Each row comes from the steps of one path. Every step used is in the known rows, and no mark comes twice. Write the path behind each row, first mark first.
Known rows
D-T: 0.416,0.893,0.532,1.565,-1.850,1.103,0.086,-1.213,-0.027,-1.879,0.292,2.523,-1.935,-1.198,3.412,-0.246,1.304,-1.235,1.546,-1.699,-0.835,3.073,0.739,1.813,2.965,-1.492,1.443,-1.128,-1.422,0.577
C-E: -2.399,-0.005,1.158,1.258,-2.534,1.512,0.461,0.417,0.071,0.329,1.070,3.217,-1.301,-1.815,2.003,0.947,3.954,0.577,0.017,-0.586,-1.093,3.104,-0.710,1.411,1.830,-3.025,3.687,1.227,-1.615,-0.290
R-T-Y-C: -2.077,0.133,-2.792,0.314,-2.933,0.302,0.630,-3.152,1.227,-2.203,-0.870,0.534,-5.647,-1.043,1.244,-1.332,3.973,0.036,2.032,-1.233,-4.163,3.232,6.278,0.493,2.201,-1.179,1.226,-2.245,-1.561,1.804
C-R-T-M: -4.349,-1.269,-1.707,-0.600,0.237,1.655,5.555,-3.749,3.242,-3.030,2.261,-4.208,-0.127,-1.128,4.587,-2.740,-1.138,-3.052,3.682,-4.189,-1.247,-0.055,3.717,3.328,0.239,3.162,-1.299,0.447,-2.008,1.000
E-C: 0.026,1.391,0.887,-0.835,-1.212,2.275,0.110,-0.885,1.937,-1.238,-4.877,0.338,-2.152,-3.821,2.022,-0.282,3.749,0.028,3.007,0.528,-1.852,2.113,1.077,-0.116,0.989,-1.786,-0.606,-0.453,0.951,-0.476
D-T-M: -2.577,-0.470,0.378,-0.171,-2.271,0.906,1.059,-2.867,1.676,-3.535,0.593,2.943,-0.399,-1.712,4.797,-0.683,-0.351,-2.730,3.148,-0.593,-1.708,0.733,3.412,2.301,1.947,1.596,1.734,-0.918,-1.502,2.162
C-R-T-D: -3.942,0.784,-3.519,-1.773,-0.659,2.513,6.341,-2.424,2.443,-1.582,1.083,-3.782,-1.552,0.783,2.461,-2.791,1.635,-1.959,0.787,-5.464,-0.481,-0.050,0.324,1.850,-0.036,0.843,-0.849,-0.509,-1.302,-2.044
Z-C: -0.020,-0.556,0.036,-1.453,-1.192,1.072,0.193,0.743,4.646,1.557,-0.251,-0.619,-1.462,-1.655,-0.401,-0.252,3.270,0.607,2.251,3.303,-2.116,2.571,1.235,-0.119,1.306,-2.742,1.627,2.503,0.111,-0.066
Y-C-R-T-D: -3.531,0.662,-3.925,-3.853,-2.017,3.292,6.275,-3.559,1.110,-2.966,-3.135,-4.301,-3.285,-1.750,0.887,-3.140,3.108,-2.887,0.063,-4.891,0.568,0.173,4.517,1.437,-0.655,2.058,-1.114,-0.004,-0.463,-2.223
T-R: -2.770,-0.852,-0.545,-0.941,0.278,2.485,0.546,-1.744,3.203,0.495,-0.329,0.354,0.527,0.038,1.713,-1.180,1.785,0.442,1.655,1.407,-0.746,0.278,0.555,0.529,2.961,-1.501,1.809,-0.971,-1.631,-3.935
R-C-E: -2.136,1.239,0.898,0.726,-2.540,2.705,0.776,1.748,-1.304,0.656,3.424,2.255,-3.268,-3.521,1.999,-0.705,5.650,0.235,-1.307,-2.072,-1.053,1.947,2.249,0.128,2.455,-3.863,4.994,2.112,-1.029,1.416
E-T: 0.599,1.051,1.313,1.853,-1.437,0.356,-1.743,-1.430,2.863,0.992,-1.966,0.585,-2.292,-1.528,2.194,-0.279,0.698,-2.109,0.253,-1.269,-0.858,3.660,0.258,1.750,2.068,-1.506,1.240,0.005,-0.153,0.514
T-M: -4.001,-2.295,0.943,-1.297,-1.403,0.147,0.470,-2.542,3.328,-0.712,0.504,0.201,0.827,-1.277,2.940,0.151,0.034,-1.210,2.794,1.610,-2.478,0.452,3.233,1.359,0.646,1.351,0.657,-0.138,-0.318,0.929
Y-C-E-T-M: -3.646,0.053,1.098,-0.812,-4.902,2.778,-0.387,-2.758,1.231,-2.607,-4.678,4.329,-3.606,-5.645,2.772,-0.477,3.055,-4.525,-0.179,-0.515,-0.430,2.295,6.457,2.286,0.163,1.292,4.227,2.062,-0.727,1.759
D-T-E: -1.451,2.087,-0.110,2.663,-3.939,3.197,-0.022,-0.155,-0.861,-2.483,1.195,4.030,-2.972,-0.800,5.171,1.440,2.905,-0.923,0.937,-3.576,-2.776,3.689,-2.427,1.585,2.038,-0.442,0.827,-2.195,-0.589,1.499
E-C-M: -1.167,-0.020,1.443,-2.302,-1.518,2.101,2.111,-1.271,0.548,-1.640,-3.752,0.192,-0.647,-3.678,1.797,0.518,-0.086,-1.060,1.719,-1.300,-1.307,0.321,2.644,-0.163,1.283,-4.627,-0.638,2.737,-0.060,1.157
Y-C: -0.914,-0.720,0.783,-1.511,-2.311,0.548,-0.503,-1.914,0.549,-0.680,-3.955,-0.609,-2.095,-3.705,0.166,-0.079,3.332,-0.572,0.552,1.418,-0.837,2.447,4.506,0.364,1.244,-0.586,0.870,0.463,0.181,-0.757
M-C-E-T: -2.032,0.610,0.880,2.030,-3.473,0.879,-1.431,-1.723,1.392,-2.157,-0.813,3.945,-4.747,-3.897,4.536,-3.315,4.830,-1.605,-0.747,-3.396,0.054,3.648,0.439,1.124,3.065,-6.894,4.294,-0.408,-0.620,1.351
T-Y: -2.536,-0.571,-0.032,1.257,-1.961,-1.002,-0.717,-1.024,1.326,1.205,0.235,2.717,-1.630,1.411,2.584,1.170,3.453,2.165,1.997,0.671,-5.344,3.223,2.134,0.538,2.535,-1.243,0.884,-0.346,-1.941,0.361
R-C-E-T-D: -2.847,3.369,-0.967,-0.587,-4.404,4.023,1.181,0.690,0.378,0.520,0.740,3.758,-5.198,-2.610,1.864,-1.761,5.802,-2.758,-3.906,-3.866,-0.231,1.083,1.827,-0.174,1.230,-3.243,5.776,1.405,-0.080,0.691
T-D: -3.413,-0.164,-0.806,-2.652,-2.370,0.879,1.723,-1.374,2.771,0.410,-0.739,0.745,-0.494,0.533,0.635,0.275,2.931,-0.136,-0.251,0.499,-1.800,0.667,-0.066,-0.065,0.420,-0.695,0.904,-1.113,0.311,-2.248
Z-C-E-T: -0.010,1.862,0.588,0.981,-3.377,3.210,-0.391,1.184,4.016,1.327,-1.340,3.704,-4.479,-3.186,0.646,-0.655,4.785,-1.771,-0.084,0.284,-0.655,4.272,0.417,1.028,1.559,-3.901,5.154,4.087,-0.679,1.122

Which path is each row?
-1.511,3.377,-2.398,0.857,-3.136,5.480,1.738,-1.499,2.016,-3.858,-0.907,0.033,-5.426,-3.066,3.920,-0.309,4.849,-0.854,2.939,-3.922,-3.592,2.973,-1.837,0.375,0.086,-1.733,-0.670,-4.205,1.311,2.108 => R-T-E-C
-0.475,3.062,1.217,2.303,-3.094,3.248,-0.586,1.171,-0.446,0.750,1.435,3.098,-5.014,-4.142,2.525,-1.308,4.821,-2.220,-2.338,-3.757,-0.253,3.088,2.412,0.956,2.632,-3.835,5.409,2.345,-0.858,2.184 => R-C-E-T
-1.042,1.232,-0.518,2.834,-2.873,-0.074,-0.306,-1.068,-0.262,-1.268,0.422,5.614,-2.982,1.182,4.594,0.324,2.873,0.459,2.141,-1.529,-4.411,3.678,2.613,1.354,3.771,-0.923,1.193,-1.058,-2.744,1.487 => D-T-Y
-3.526,0.699,-0.230,2.643,-4.305,-0.100,-1.633,-1.723,1.000,-1.553,-0.681,6.943,-6.203,-1.392,5.681,-2.599,6.314,0.118,-0.136,-3.381,-3.624,4.423,2.464,0.689,3.801,-6.668,4.115,-0.325,-1.772,2.306 => M-C-E-T-Y
-5.174,-1.057,-0.307,-0.098,-4.233,1.370,1.620,-2.959,0.130,-6.630,1.722,6.625,-2.890,-3.824,7.177,-3.374,3.661,-2.678,2.098,-2.928,-0.847,0.774,3.566,1.609,3.133,-3.709,4.376,-1.329,-1.836,2.995 => D-T-M-C-E
-6.732,-2.676,0.042,-1.307,-3.513,0.588,1.132,-2.651,1.945,-3.927,1.428,3.766,-1.554,-3.634,5.412,-2.533,4.131,-0.881,1.732,-0.483,-1.862,0.488,3.335,0.715,1.663,-3.976,3.964,-0.594,-0.623,1.735 => T-M-C-E
-2.379,-0.083,0.727,-0.777,-3.786,2.112,-0.034,-0.563,-1.215,-1.245,-3.110,2.932,-3.057,-4.577,0.580,0.323,5.752,-0.374,-0.560,0.158,-0.319,3.001,3.622,0.756,1.097,-1.754,3.739,1.837,-0.948,-0.598 => Y-C-E
-2.561,2.676,-3.802,-3.055,-0.835,4.798,6.651,-2.693,2.508,-3.706,-3.664,-3.346,-3.327,-2.138,2.688,-3.390,3.504,-2.319,2.597,-5.549,-0.545,-0.548,1.208,0.747,-1.009,0.545,-2.474,-0.650,-0.086,-2.216 => E-C-R-T-D
-3.215,1.037,0.732,-1.304,-3.448,4.522,1.803,-0.049,-0.399,-2.283,-3.161,1.461,-1.765,-3.290,3.710,2.038,1.627,-0.385,0.885,-3.036,-3.310,1.065,-0.064,-0.116,0.008,-3.621,-1.067,1.516,1.139,1.879 => T-E-C-M
-3.859,-1.028,0.491,0.342,-2.738,0.436,0.246,-1.205,0.475,-2.261,1.157,3.438,-3.049,-3.287,3.751,-2.281,5.851,0.891,0.250,-1.707,-0.950,2.581,0.453,0.249,2.791,-6.944,3.929,-0.636,-0.864,0.395 => M-C-E
-2.736,1.041,-2.212,2.218,-2.784,2.724,1.282,-1.257,2.005,-1.721,3.945,-0.525,-3.670,-0.373,3.334,0.420,2.541,-0.316,1.260,-3.883,-3.423,3.594,-2.618,1.520,0.882,-1.559,0.802,-4.178,0.063,2.441 => R-T-E
-6.599,-1.982,-2.266,-0.273,-3.050,0.852,2.914,-4.067,3.098,-5.798,4.484,1.771,-3.711,-3.459,5.175,-4.522,3.130,-1.930,2.475,-3.054,-1.476,0.577,3.434,1.350,1.991,-4.693,4.360,-3.089,-1.283,3.726 => R-T-M-C-E
-2.191,1.724,-0.650,-0.464,-3.240,5.147,-0.192,-1.980,1.127,-1.649,-5.523,4.008,-4.211,-3.967,1.462,-2.078,4.678,-2.663,-1.242,-0.446,1.359,2.036,4.053,1.026,2.298,-1.889,4.963,1.396,-1.958,-3.044 => Y-C-E-T-R
-3.847,0.085,-0.197,0.260,-4.892,1.256,-0.467,-0.741,-1.836,-0.606,-3.005,5.943,-4.339,-1.979,1.789,1.067,7.454,1.312,-0.070,0.404,-3.912,3.858,5.404,0.466,1.733,-1.446,3.636,1.617,-2.373,0.226 => T-Y-C-E
-1.730,2.711,-2.964,0.823,-0.441,3.070,4.442,-2.303,1.420,-2.743,-2.670,-1.254,-4.397,-1.062,4.745,-2.348,4.164,0.000,4.853,-5.142,-4.082,2.216,3.770,1.519,1.098,0.203,-2.872,0.064,-1.981,0.328 => E-C-R-T-Y
-2.225,-0.510,1.340,0.290,-2.031,0.444,-0.808,-3.245,4.352,-0.591,-1.423,1.015,-0.945,-2.012,3.736,-0.495,-1.022,-3.743,1.828,-0.038,-1.724,1.725,3.199,2.133,0.867,1.742,1.366,0.080,-0.084,1.719 => E-T-M
-2.059,0.626,-3.623,0.001,-0.735,2.045,4.548,-0.759,4.266,-0.108,1.630,-2.187,-3.864,0.969,2.138,-2.518,3.614,0.475,3.867,-2.587,-4.092,2.788,3.682,1.334,1.415,-0.540,-0.515,3.056,-2.899,0.947 => Z-C-R-T-Y
-3.705,0.110,1.466,0.991,-3.495,1.847,-0.176,-1.759,2.607,-0.964,-0.659,4.687,-1.991,-2.691,4.227,-0.134,1.650,-3.606,0.421,-1.162,-1.264,2.381,2.490,2.732,0.836,0.137,4.443,1.397,-1.412,1.952 => C-E-T-M
-2.243,0.692,-1.085,-1.631,0.297,3.662,0.948,-0.263,1.687,0.505,1.840,-0.842,-1.528,-1.648,1.947,-2.680,3.361,0.041,0.471,0.100,-0.347,-1.064,3.074,-0.729,3.533,-2.326,2.966,0.050,-1.067,-2.112 => T-R-C
-0.700,1.686,1.439,2.728,-2.980,1.683,-0.947,-0.295,1.101,0.511,-0.971,4.176,-3.369,-2.392,2.783,0.096,3.426,-2.036,-1.226,-2.268,-0.522,4.310,-0.505,2.039,2.188,-2.636,4.147,1.314,-1.343,0.728 => C-E-T
-2.208,2.305,-1.353,-2.271,-4.768,3.744,1.447,0.772,4.855,0.964,-2.175,4.677,-4.455,-1.533,-0.048,-1.001,5.855,-2.085,-1.659,0.323,-0.605,2.454,0.065,0.093,0.230,-3.228,5.026,3.226,-0.089,-0.601 => Z-C-E-T-D
-4.229,-1.269,-1.882,-2.785,-1.133,2.593,4.974,-4.728,1.762,-4.399,-1.609,-4.635,-1.821,-3.652,3.054,-3.181,0.454,-4.025,3.320,-3.314,-0.238,-0.026,7.840,2.945,-0.706,4.355,-1.223,1.143,-1.305,0.722 => Y-C-R-T-M
-4.630,-1.440,-0.698,-1.278,-1.358,1.044,3.915,-4.220,0.517,-6.320,-0.403,0.019,-0.924,-2.849,8.270,-4.721,0.610,-3.257,4.050,-4.879,-0.280,-0.553,5.126,2.424,2.218,0.057,-0.944,0.558,-1.835,1.143 => D-T-M-C-R
-3.083,0.759,-2.214,-1.890,-0.023,4.029,5.712,-3.925,3.137,-5.059,-2.453,-3.896,-1.713,-3.895,4.953,-3.163,0.879,-3.455,5.564,-4.374,-1.279,-0.701,4.647,2.221,-0.788,2.905,-2.668,0.391,-0.526,1.063 => E-C-R-T-M
-2.732,2.012,-0.527,-2.121,-5.662,3.261,0.569,-1.626,0.630,-1.186,-5.757,4.769,-5.315,-3.673,0.552,-0.616,5.850,-3.426,-3.181,-1.536,0.518,2.478,3.311,0.427,-0.135,-1.296,4.440,1.123,0.101,-1.380 => Y-C-E-T-D
-3.658,-0.985,-2.563,-2.653,-0.157,2.918,6.119,-2.091,6.082,-2.044,1.931,-4.771,-1.304,-1.775,2.668,-3.188,0.463,-2.888,5.041,-1.694,-1.458,-0.046,4.631,2.028,-0.235,2.340,-0.169,3.258,-1.302,1.426 => Z-C-R-T-M
-3.101,0.493,-3.298,-1.560,-1.920,1.545,3.341,-2.736,3.712,-1.327,2.142,-1.277,-2.652,0.664,0.728,-1.674,1.932,-1.167,0.450,-2.101,-1.483,0.788,-0.183,0.488,0.855,-1.830,1.217,-3.858,-0.269,-0.305 => R-T-D
-1.557,0.188,0.258,-0.728,-2.856,2.882,1.045,1.744,2.993,1.064,0.647,3.210,-2.375,-2.610,0.063,0.327,5.766,0.780,1.010,2.126,-1.413,3.090,0.301,0.068,1.344,-3.894,4.717,3.927,-1.204,0.309 => Z-C-E
-2.291,3.026,-1.487,0.750,-2.006,6.429,2.020,0.663,-1.829,-2.520,3.059,5.434,-3.768,-2.749,3.976,-3.172,5.310,-1.523,-0.618,-3.241,0.646,-0.061,2.684,0.480,4.958,-3.514,6.448,0.564,-3.519,-0.736 => D-T-R-C-E
-2.817,-0.765,-2.454,0.483,0.226,0.599,4.328,-3.527,2.091,-3.867,2.030,-4.981,-3.100,-2.108,4.993,-5.539,2.067,-0.861,2.861,-6.355,0.004,1.429,1.736,1.931,2.342,-3.895,-1.239,-1.524,-1.085,0.524 => M-C-R-T
-2.619,2.616,-0.171,-0.180,-2.042,5.635,2.891,0.117,-0.397,-2.117,-4.887,-1.217,-2.409,-3.262,5.488,0.550,5.037,-0.368,2.543,-4.449,-2.790,2.081,-1.119,1.231,-0.932,1.448,-3.557,1.828,0.751,-1.347 => T-E-C-R
-2.799,1.859,-1.897,-0.511,-3.267,4.892,3.459,-1.554,0.630,-4.217,0.046,-0.214,-3.778,-3.123,3.736,0.276,0.995,-1.616,1.538,-5.712,-2.982,1.187,-0.093,0.302,0.281,-4.578,-0.851,-1.429,0.583,3.524 => R-T-E-C-M
-2.043,-0.781,1.312,-1.776,-1.163,0.877,2.192,0.640,-1.315,0.905,3.424,-1.489,-0.740,-2.493,1.336,-0.557,-0.566,-1.182,-1.217,-2.788,-1.014,-0.592,4.331,-0.302,2.748,-5.117,1.934,3.480,-0.675,2.733 => R-C-M
-3.578,-1.627,0.559,-0.708,-2.327,-0.514,-0.886,-4.686,4.513,-3.276,-1.396,0.896,-2.576,-3.198,5.651,-3.821,0.647,-3.206,2.082,-1.043,-1.239,0.893,4.011,1.170,1.764,-2.434,1.496,-1.639,0.733,2.532 => E-T-M-C
-3.118,-1.387,0.175,-0.869,0.138,-0.038,2.682,-2.316,0.891,-2.043,-0.894,-3.309,-0.995,-2.371,5.021,-3.861,2.877,-0.060,2.021,-3.709,-0.156,1.296,1.820,1.263,2.126,-3.036,-1.351,1.369,-0.716,-1.401 => M-C-R
-0.610,1.586,1.000,0.967,-4.317,2.706,-1.235,-1.346,-0.301,-1.204,-5.023,3.733,-4.928,-5.017,1.207,-0.576,4.847,-3.008,-1.772,-1.549,0.384,4.380,3.791,1.599,1.273,-1.828,4.410,1.858,-0.740,0.347 => Y-C-E-T
